In the rows, zero is written as 128.
Known rows, with every step that occurs
J-Z-D: [138 125 108 117 142 161 121 119 124 125 111 111 141 154 149 130 138 119
 124 106 119 162 135 127 126 122 130 149  97 151  98 127 126 109 138 114
 120 133 125 129 143 118 124 126 117 131]
M-C-E-G: [115 122 137 121 124 126 144 125 144 130 103 132 112 122 138 109 126 120
 139 147 130 154 125 139 124 113 122 108 161 122 140 142 141 109 122 101
 139 121 125 115 112 157 121 137 143 143]
J-Z: [135 121 118 113 124 149 133 127 137 126 106 113 130 146 130 130 133 131
 128 129 133 125 130 129 121 125 136 141  95 147 107 132 124 111 137 114
 147 137 132 122 132 107 126 125 132 132]
L-G-E-C: [129 143 128 123 107  96 110 129 146 134 144 115 110  95  95 134 138 131
 130 142 111 138 126 103 135 113 128 112 160 149 168 116 118 106 134 153
 157 138 118 125 112 122 115  84 125 139]
C-M: [137 111 137 130 132 134 128 129 136 109 129 123 116 107 126 135 143 120
 129 110 135 156 121 127 128 123 142 142 115 130 117 120 110 133 118 120
 128 144 138 133 114 124 130 131 136 136]
E-G: [122 128 129 135 121 125 136 123 144 133 124 107 126 128 147 128 121 136
 127 142 124 145 121 129 120 125 121 144 137 124 130 117 127 116 131 119
 149 135 115 140 135 121 114 130 140 133]
M-C: [123 131 120 118 135 147 144 129 139 121 127 132 123 112 127 131 126  93
 136 121 134 146 132 143 136 131 127 110 128 124 120 142 117 116 113 125
 145 131 116 108 105 127 129 104 128 122]
G-F-H-M-C-E: [129 128 123 119 120 127 178 146 127 105 101 141 102 125 130 152 134  68
 129 137 142 101 133 147 112  98 118  95 144 110 157 162 162 124 134 124
 127 132 134 122  94 157 133 141 130 136]
L-G-S: [121 129 145 140 122  98 125 132 141 133 149 108 115 110 111 141 118 131
  99 137 136 125 133 117 130 131 112 143 146 126 118 138 107 107 138 139
 160 162 124 120 133 130 146 105 129 112]
D-Z-J-Q: [127 129 112 136 136 137 124 132 116 129 144 118 139 133 143 111 125 150
 126  86 111 121 125 153 127 139 143 125 111 145 103 116 138 149 123 102
 136 137 133 127 115 100 135 137 121 131]
L-G-F-C-M-H: [131 126 144 123 147 101 137 141 127 101 118 126 100 117 126 133 136 103
 135 129 142 156 111  98 131 101 140 104 118 137 142 143 145 104 140 156
 106 137 147 140 143 161 121 117 108 130]
F-H-M-C: [132 136  99 114 126 128 161 127 134 121 127 140 108 110 136 163 127  70
 136 104 141 127 136 150 125 108 133 115 130 119 142 156 119 130 127 130
 153 136 127 122 100 127 119 133 128 122]
G-E-C: [144 137 112 121 112 119 121 129 140 130 139 124 126 104  90 125 139 116
 136 138 106 132 122 109 128 112 130 113 173 146 150 115 121 127 126 143
 141 122 110 125 105 115 112  94 130 148]
J-Q-F-C-E: [146 132  93 117  91 143 136 124  88 127 102 136 148 175 143 122 133 149
 128 158 113  98 136 114 140 111 140  86 122 159 151 134 135 133 134 119
 115 123 155 133 129 136 113 141 135 134]
U-E-C: [133 140 131 138 122 142 124 130 147  93 120 131 123 125 120 123 141 107
 144 109 100 145 133 114 136 116 129  94 161 125 147 121 135 107 124 139
 166 123 127 118 115 114 118 109 114 146]
M-H: [118 131 117 112 133 138 136 130 131 105 119 141 127 135 124 134 123 100
 137 128 135 156 122 134 121 125 138 130 138 129 115 139 116 121 123 150
 126 126 126 121 146 137 116 124 123 136]
D-Z-J: [130 132 123 137 145 137 120 138 137 132 143 118 140 115 150 115 121 108
 126  87 115 114 125 153 121 137 138 141 130 126  93 113 146 146 121 116
 139 137 123 141 121 106 139 131 117 120]
Z-J-Q-D: [132 137 120 149 114 148 113 137 121 134 152 121 148 135 142 126 128 163
 136 107 101 112 129 140 146 142 126 149 111 150 111 125 126 137 114  99
 113 134 114 128 126 124 142 124  96 122]
V-S: [136 130 148 124 125 146 139 134 139 123 137 114 138 162 118 146 134 126
 135 135 132 134 137 133 140 142 118 152 123 128 130 112 106 141 134 140
 143 134 115 120 142 116 131 107 141 121]
D-Q-F-H: [137 127 116 125 113 140 139 116 110 130 120 158 141 132 169 163 109 123
 111 156 130  59 147 121 121 136 125 118 129 132 128 125 149 151 141 139
 144 148 134 149 123 116 126 134 152 106]
U-Y: [134 135 126 138 117 137 129 133 135 112 116 103 132 124 133 128 137 122
 132 130 124 152 136 124 122 135 121 137 118 137 125 117  95 127 124 135
 143 155 116 112 140 104 132 127 145 123]
J-Q-F-H-M-C: [129 131  79 105  95 131 146 120 106 131 122 155 124 153 139 167 125 108
 134 132 135 105 147 139 133 120 137  88 110 133 156 154 107 140 139 126
 147 134 153 124 103 128 123 136 133 123]
Z-D-V-S-G-E-C: [137 121 133 126 137 131 105 108 133 153 139 123 153 119  92 121 144 153
 132 114  98 150 129 102 134 152 122 124 163 141 170 107 134 134 146 143
 110  88 117 127 130 120 114  99 111 138]
V-S-G-E: [136 119 136 128 127 111 140 129 140 147 136 114 130 141  96 122 127 156
 106 141 132 128 129 105 135 143 126 164 157 127 155 109 106 144 136 155
 118 121 113 131 141 121 123 101 135 129]
G-L: [119 132 128 133 117 129 136 128 139 116 137 131 116 129 119 133 123 140
 113 116 131 139 133 120 123 123 126 141 124 128 125 136 106 125 127 139
 140 129 107 124 132 122 130 118 112 117]
V-D-Z-J: [128 147 123 139 162 134 103 144 132 148 155 126 135 105 152  98 118 116
 136  97 127 112 124 160 128 138 136 159 121 119  93 101 153 147 109 118
 118 136 113 138 129 114 138 129 117 120]
M-C-E: [121 126 129 114 125 145 149 133 134 113 109 141 117 120 122 119 132 101
 135 133 135 145 133 145 131 118 129 103 146 127 130 147 133 117 112 113
 131 127 130 103 102 149 130 125 133 135]
M-H-F-C: [138 144  99 126 136 139 132 124 113  97 120 134 129 132 136 135 112  83
 151 123 135 133 111 142 121 101 134 100 125 134 113 143 137 113 133 156
 108 115 129 133 144 134  97 136 124 132]
Q-D-V-S-G-F: [122 126 167 147 137 155 117 145 134 136 121 112 156 144 114 135 132 176
 121 149 126  74 126 122 130 176 111 150  95 111 142 134 166 136 145 127
 109  99 117 135 138 130 157 108 113 102]
U-E-C-M-H: [131 121 140 124 137 123 110 131 149  75 114 162 100 113 103 114 151  99
 162  93 118 192 118 104 131 104 155  89 172 127 139 132 129 116 122 147
 133 108 156 114 122 149 116 132 109 166]
Z-J-Q-F-H-M-C: [132 127  84 116  95 123 146 118 117 143 145 153 131 142 156 161 116  91
 142 109 122  91 150 146 137 129 131  95 127 133 150 143 112 140 130 118
 130 137 151 135 104 129 128 139 107 125]
Q-D: [133 146 127 137 123 155 110 142 129 119 132 121 141 127 132 137 131 136
 128 128 119 119 126 135 135 131 126 157 114 131 107 133 128 132 118 119
 131 130 108 133 128 129 142 116 119 109]
C-E: [127 126 129 123 113 146 142 135 126 110 108 125 127 131 131 126 135 121
 126 139 127 132 130 138 121 117 129 132 140 132 131 131 133 125 121 119
 130 137 130 120 122 137 126 138 139 138]
G-E-C-M-H-F: [139 120 123 120 124 105  96 125 130  96 128 153 100  90  77 125 135 104
 162 127 131 161 101 122 116  96 144  97 169 135 132 126 120 127 132 154
  98 109 146 127 106 144 108 126 133 171]
G-F: [127 129 134 136 131 145 150 144 131 107 119 108 133 133 130 140 129 106
 118 146 125 109 124 128 122 132 110 126 118 117 126 123 144 116 129 139
 129 143 114 136 124 119 138 101 126 126]
L-G-S-V-D-Q: [109 139 169 146 150  95 121 129 112 158 163 126 122  93 123 127 110 157
  88 154 150 104 140 112 147 154  93 138 126 112 101 127 114 114 120 143
 135 167 106 114 151 133 151 124 141 103]
H-M: [135 136 115 118 110 137 138 129 134 123 126 115 125 126 118 160 134 100
 120 114 129 148 130 142 120 122 125 136 130 118 122 129  93 133 128 130
 146 139 118 140 128 117 124 138 122 130]
Q-J-Z-D-V: [130 126 117 115 138 158  86  97 125 149  96 116 171 153 179 142 142 124
 125 112 103 129 136 137 122 147 130 136  61 161  97 117 143 130 146  94
 131 117 152 151 132 109 139 137 106 117]
V-S-G-F-H: [130 114 145 147 143 120 173 145 128 114 130 118 123 158 132 139 118 140
 119 153 144  73 131 118 120 134 116 148 118 107 169 124 163 131 143 155
 121 134 125 131 136 114 127 110 148 113]
H-M-C-E: [127 131 120 103 111 136 148 134 134 121 107 140 110 118 111 143 137  86
 130 119 138 160 135 151 124 111 127 101 152 116 131 154 111 125 119 113
 134 126 131 115 105 154 130 148 124 140]
V-D-Z-J-Q-F: [127 143 101 130 132 135  87 136 102 157 150 139 150 148 155 102 117 158
 132 123 119  87 135 151 137 150 139 134  97 132 106 101 140 154 119 115
 111 132 141 141 131 114 143 132 121 122]
Z-D-V-S-G: [122 114 140 134 150 159 123 109 127 141 130 116 158 142 138 133 134 153
 121 101 119 152 136 129 133 169 121 149 113 125 142 118 130 132 142 132
 110 106 125 129 149 119 127 123 116 115]
C-M-H-F: [126 115 132 126 135 133 114 125 124  82 119 143 107 110 121 139 126 101
 150 117 150 163 108 148 114 114 142 121 115 118 104 136 118 124 126 141
  99 127 152 128 127 144 121 149 135 149]
S-V: [118 127 131 135 128 145 152 129 118 117 136 108 145 135 143 139 131 113
 124 132 126 122 131 130 137 138 122 129  97 119 122 129 107 114 110 139
 139 146 121 117 136 112 130 125 138 117]
S-V-D-Z-J: [116 144 131 145 164 134 114 144 116 148 164 115 146 114 160  96 120 115
 134 102 126 102 126 154 139 147 130 151  95 111  95 106 142 137  96 125
 117 138 117 128 141 113 142 136 122 111]
C-E-G-L: [108 125 148 134 103 108 136 124 143 126 114 130 104 139 129 111 121 169
 118 143 128 149 127 116 112 104 124 140 158 128 144 138 132 117 136 114
 137 116 118 130 136 151 122 150 129 137]
S-V-D-Z-J-Q: [114 140 120 144 154 134 119 138  95 145 164 118 148 136 151  93 125 155
 133 102 124 109 126 153 147 148 135 133  75 128 105 110 134 140  99 112
 114 138 125 115 134 106 138 143 124 123]

Rows
[117 140 144 133 151 143 136 128 105 140 141 134 139 108 144 126 120 143
 116 143 141 113 135 129 143 150 109 133 103 115 107 112 123 131 103 134
 121 146  99 121 145 119 129 136 144 115]  S-V-D-Q
[127 125 155 122 122 162 130 121 141 135 126 116 155 146 126 155 140 131
 139 128 125 116 137 137 137 168 120 138 102 138 137 120 121 147 147 131
 151 116 122 118 134 116 137 113 129 121]  D-V-S
[133 118 129 122 128 126  97 128 127  79 130 153 100 100  91 130 132 101
 179 118 138 161 106 142 113 100 142  87 134 119 123 133 127 114 124 141
 106 116 155 120 117 132 107 142 139 159]  E-C-M-H-F
[124 120 142 143 129 121 146 129 121 131 150 109 142 130 118 132 119 114
 104 138 130 111 130 117 136 142 109 133 137 113 102 139 100 117 117 138
 138 149 121 111 137 120 148 120 138 114]  G-S-V
[115 142 130 136 144 143 133 137 112 133 147 115 141 124 143 122 127 120
 134 142 137 121 129 136 146 140 120 148  87 112 122 118 113 115  97 142
 122 141 112 115 146 121 128 122 136 118]  S-V-D
[160 121 119 132 138 130 139 127 127 117 128 119 121 110 133 126 143 109
 137 104 127 149 117 112 137 103 149 124 119 143 123 123 124 133 120 122
 119 133 135 140 121 124 113 132 128 129]  F-C-M
[124 129 119 129 141 176 117 109 123 129 121 114 160 113 162 144 140 111
 126  95 104 155 131 138 129 152 125 132 108 141 118 128 135 125 135 120
 128 122 120 133 127 124 129 122 105 123]  Z-D-V
[116 121 139 137 131 116 174 138 136 115  99 132 104 128 158 122 120 104
 138 166 138  99 123 135 113 100 116 103 150 119 167 150 193 108 138 111
 132 127 130 120  99 160 125 132 148 139]  M-C-E-G-F-H
[131 135 130 136 111 104 145 121 135 133 113 127 109 138 137 100 121 158
 123 135 122 143 122 100 120  88 131 123 162 142 150 141 146 117 139 117
 130 106 114 139 143 153 105 153 122 129]  F-C-E-G-L
[120 135 164 152 147  78 105 111 117 182 150 133 141 123 154 111  99 164
  93 174 131  93 130 118 134 151  88 143 137 105  86  99 130 141 116 112
 127 145 114 150 154 127 147 149 152 102]  E-G-S-V-D-Q-J
[121 144 146 136 147 121 110 118 102 152 139 140 153 126 167 129 117 138
 111 153 130  94 137 134 143 153 108 133  85 116  99  95 127 146  99 126
 120 146 117 144 144 111 139 141 142  98]  S-V-D-Q-J
[130 131 110 110 115 129 166 131 129 114 109 150 102 120 132 151 133  77
 136 117 142 126 137 153 119  96 136 106 149 122 152 161 136 133 126 116
 141 130 140 115  96 150 121 155 135 134]  F-H-M-C-E
[141 129 108 119 140 142  97 111 122 134 107 115 153 171 173 133 137 116
 120 116 108 145 137 132 127 121 127 147  78 152  92 109 128 124 134 107
 121 133 144 154 143 109 135 130 115 116]  Q-J-Z-D
[122 135 138 145 145 118 131 138 116 147 161 116 138 119 116 114 117 122
 113 148 144 107 129 126 144 143 105 152 123 106 100 127 105 120 105 140
 120 148 111 108 146 130 147 117 135 116]  G-S-V-D
[127 115 144 127 127 126 131 116 144 160 125 114 148 122 104 130 134 164
 108 138 125 111 128 109 130 169 128 152 138 136 161 117 123 150 148 144
 127 103 120 129 129 120 128 106 125 129]  D-V-S-G-E
[127 137 142 123 147 125 105 116 107 162 118 138 149 149 165 123 122 155
 114 158 137  86 141 128 137 147 113 136  56 133  85 103 133 134 114 110
 123 142 131 137 150 104 140 151 143 107]  S-V-D-Q-J-Z
[114 135 149 138 126 123 139 145 136 110 126  97 118 126 135 150 127 121
 112 151 129 115 130 121 126 131 110 124 103 122 145 126 141  96 138 148
 145 160 121 134 129 126 140  94 123 117]  L-G-F
[108 112 156 135 126 102 154 124 131 144 127 126 119 126 118 101 115 121
 118 158 138 131 128 122 133 125 104 105 173 106 120 157 123 103 118 106
 137 128 130  99 123 164 145 143 150 133]  M-C-E-G-S-V
[140 117 123 107 127 101 108 129 141 112 130 156 103  95  73 118 148 110
 154 123 124 180 107 101 125 102 153 110 183 146 141 125 113 135 124 149
 109 108 140 121 114 149 109 114 122 168]  G-E-C-M-H
[123 129 118 117 111 108 164 123 139 130 105 140  96 119 146 142 125  98
 139 132 140 138 130 146 114  91 130 112 163 117 161 154 145 124 137 102
 150 124 137 128 106 158 112 168 143 142]  F-H-M-C-E-G
[108 131 136 116 101 100 144 122 151 136 114 146  87 122 110 126 125 135
 122 123 141 175 131 129 114  99 121 111 169 111 145 159 109 116 135 108
 142 105 117 124 120 168 126 161 115 138]  H-M-C-E-G-L
[130 117 141 131 136 129 144 132 136 129 135 116 130 151 109 126 123 154
 119 133 139 130 132 125 131 146 126 155 127 110 144 116 113 131 128 144
 127 127 123 124 148 110 123 117 141 118]  V-S-G
[111 118 125 140 128 112 139 126 137 123 136 131 109 118 111 114 114 168
 100 115 138 136 128 111 114 126 135 145 129 112 138 140 113 115 121 141
 127 121 113 128 138 115 121 125 116 111]  S-G-L
[123 127 155 139 131 156 107 131 137 145 129 121 155 136 118 133 132 183
 127 129 125  99 130 128 136 173 126 163 100 122 137 134 140 145 137 121
 125  99 120 127 142 126 145 121 118 102]  Q-D-V-S-G
[147 153  86 130 139 131  97 134  93 166 148 135 155 146 162  94 116 145
 137 117 114  82 130 135 147 131 144 114 102 147 113 106 153 154 121 118
 104 122 137 151 139 115 125 133 113 116]  V-D-Z-J-Q-F-C
[123 128 109 108  90 109 146 120 129 141  99 152 112 142 158 149 117  96
 137 160 139 108 140 137 114 101 128 101 160 112 166 152 140 129 144 112
 143 121 156 144 113 164 119 165 145 132]  Q-F-H-M-C-E-G
[153 117 128 124 118 107 111 127 144 123 137 130 110  84  82 120 154 123
 140 122 114 155 115 100 130 106 145 118 166 146 148 109 114 137 122 133
 124 123 132 130  96 125 117 108 134 158]  G-E-C-M
[137 134  81 124 104 120 123 127 102 141 138 140 139 158 163 151 119 125
 123  99 117  73 139 152 117 126 151 116 111 133 128 126 136 170 144 115
 141 139 160 157 116 106 135 165 123 121]  D-Z-J-Q-F-H-M
[133 108 118 127 133  89  99 123 129 104 127 153  92  77  68 104 127 132
 147 126 139 158  96 115 107 100 150 100 173 118 147 127 127 117 125 157
  82 102 151 131 113 135  98 135 136 166]  S-G-E-C-M-H-F
[119 142 137 143 166 117 114 144 107 147 156 119 135 122 114  98 117 132
 106 130 146 103 122 138 134 141 123 147 115 102  79 129 130 139 111 131
 131 140 118 111 138 120 158 129 147 107]  G-S-V-D-Z
[137 137 103 124 113 128 157 127 127 116 128 124 118 122 145 170 129  91
 125 113 133 115 133 142 115 107 135 141 125 125 139 137 120 139 135 133
 151 145 128 139 120 115 116 147 132 125]  F-H-M
[135 129 127 138 124  93 130 121 119 120 111 137 113 132 119 105  98 114
 136 156 141 130 104 128 108  87 117 105 194 124 110 155 156 110 150 130
 104 108 139 132 151 172 107 167 139 149]  M-H-F-C-E-G-S
[133 115 129 109 132 120 109 132 136  96 131 156 102 106  89 121 143 106
 170 115 130 181 112 121 122 105 153  99 152 131 130 134 121 123 117 139
 119 116 151 116 124 137 109 131 129 157]  E-C-M-H
[137 127 119 114 121 128 107 119 136 137 102 118 142 164 154 134 131 126
 125 142 123 109 133 134 120 125 133 142  76 149 101 114 127 128 134 107
 146 136 149 146 133 100 136 130 132 119]  Q-J-Z
[118 117 150 136 128 113 141 130 142 127 146 130 114 153  96 122 119 183
 109 123 144 136 136 109 127 140 125 158 128 111 146 127 103 130 134 152
 126 114 112 121 154 118 128 117 123 107]  V-S-G-L
[140 104 144 111 137  85 113 130 144 124 138 157 101 119  50 104 143 151
 148 130 138 178 113  89 130 119 153 126 188 128 164 119 109 143 132 164
  92  93 144 119 138 146 108 116 132 160]  V-S-G-E-C-M-H
[136 109 131 116 144 143 114 105 134 169 109 109 156 151 119 122 144 170
 108 114 119 141 136 102 129 160 132 161 116 158 139 118 128 135 164 128
 103  95 130 130 145 124 129 116 110 135]  J-Z-D-V-S-G-E
[141 122 111 108 129 162 106 107 106 145 101 144 158 160 161 142 124 139
 104 132 116 126 151 112 126 142 117 124 111 147  88 119 131 127 152 117
 115 133 133 151 150 120 133 134 125 118]  J-Z-D-Q-F
[121 126 142 144 126 124 147 136 142 124 117 100 127 137 145 129 121 130
 120 161 123 121 117 124 114 128 106 131 131 113 138 117 152 107 139 126
 136 136 113 147 131 127 127 115 135 134]  E-G-F
[128 112 131 114 139 127 125 131 134  98 121 147 109 116 116 130 137 107
 143 112 143 180 114 127 123 118 152 134 132 129 113 136 110 132 120 137
 111 127 147 125 134 148 122 139 126 145]  C-M-H
[129 123 105 128  95 140 121 122 114 140 144 130 156 155 156 136 118 138
 130 132 105  97 143 131 140 150 127 119 118 143 130 112 109 132 125 123
 121 143 143 142 132 115 135 121 112 130]  Z-J-Q-F
[120 116 147 131 124 101 143 126 146 143 120 135 110 114 109 103 113 123
 118 152 137 142 125 130 123 117 109 116 199 116 118 152 135 112 131 100
 139 126 127 108 112 166 138 134 143 141]  M-C-E-G-S
[120 116 129 144 140 127 154 142 129 115 118 108 127 123 122 120 118 136
 105 146 133 105 120 121 112 136 118 129 123 100 139 126 151 106 123 142
 114 136 120 138 129 113 128 111 128 123]  S-G-F
[125 144 111 139 152 134 106 139 111 146 154 125 135 124 145  94 123 160
 133  97 122 119 123 161 134 140 141 143 101 138 102 105 144 151 112 104
 116 135 123 124 125 109 134 135 120 131]  V-D-Z-J-Q
[138 123 143 125 114  84  98 129 147 126 144 120  95  76  87 128 154 137
 135 128 120 159 119  94 135 106 143 117 154 148 165 113 109 118 131 141
 140 141 140 129 101 132 120  99 130 149]  L-G-E-C-M
[130 142 159 131 121 171 104 133 138 138 129 120 164 145 125 152 142 155
 141 129 120 102 135 137 145 170 121 160  94 140 123 131 135 155 143 117
 139 104 114 124 136 133 153 112 116 105]  Q-D-V-S
[109 126 150 141 114 139 105 123 122 142 139 136 139 159  94 125 132 252
 117 120 126 111 133 112 140 168 133 149  83 141 149 150 121 149 147 114
 121  84 117 110 141 128 145 128 103 103]  J-Q-D-V-S-G-L
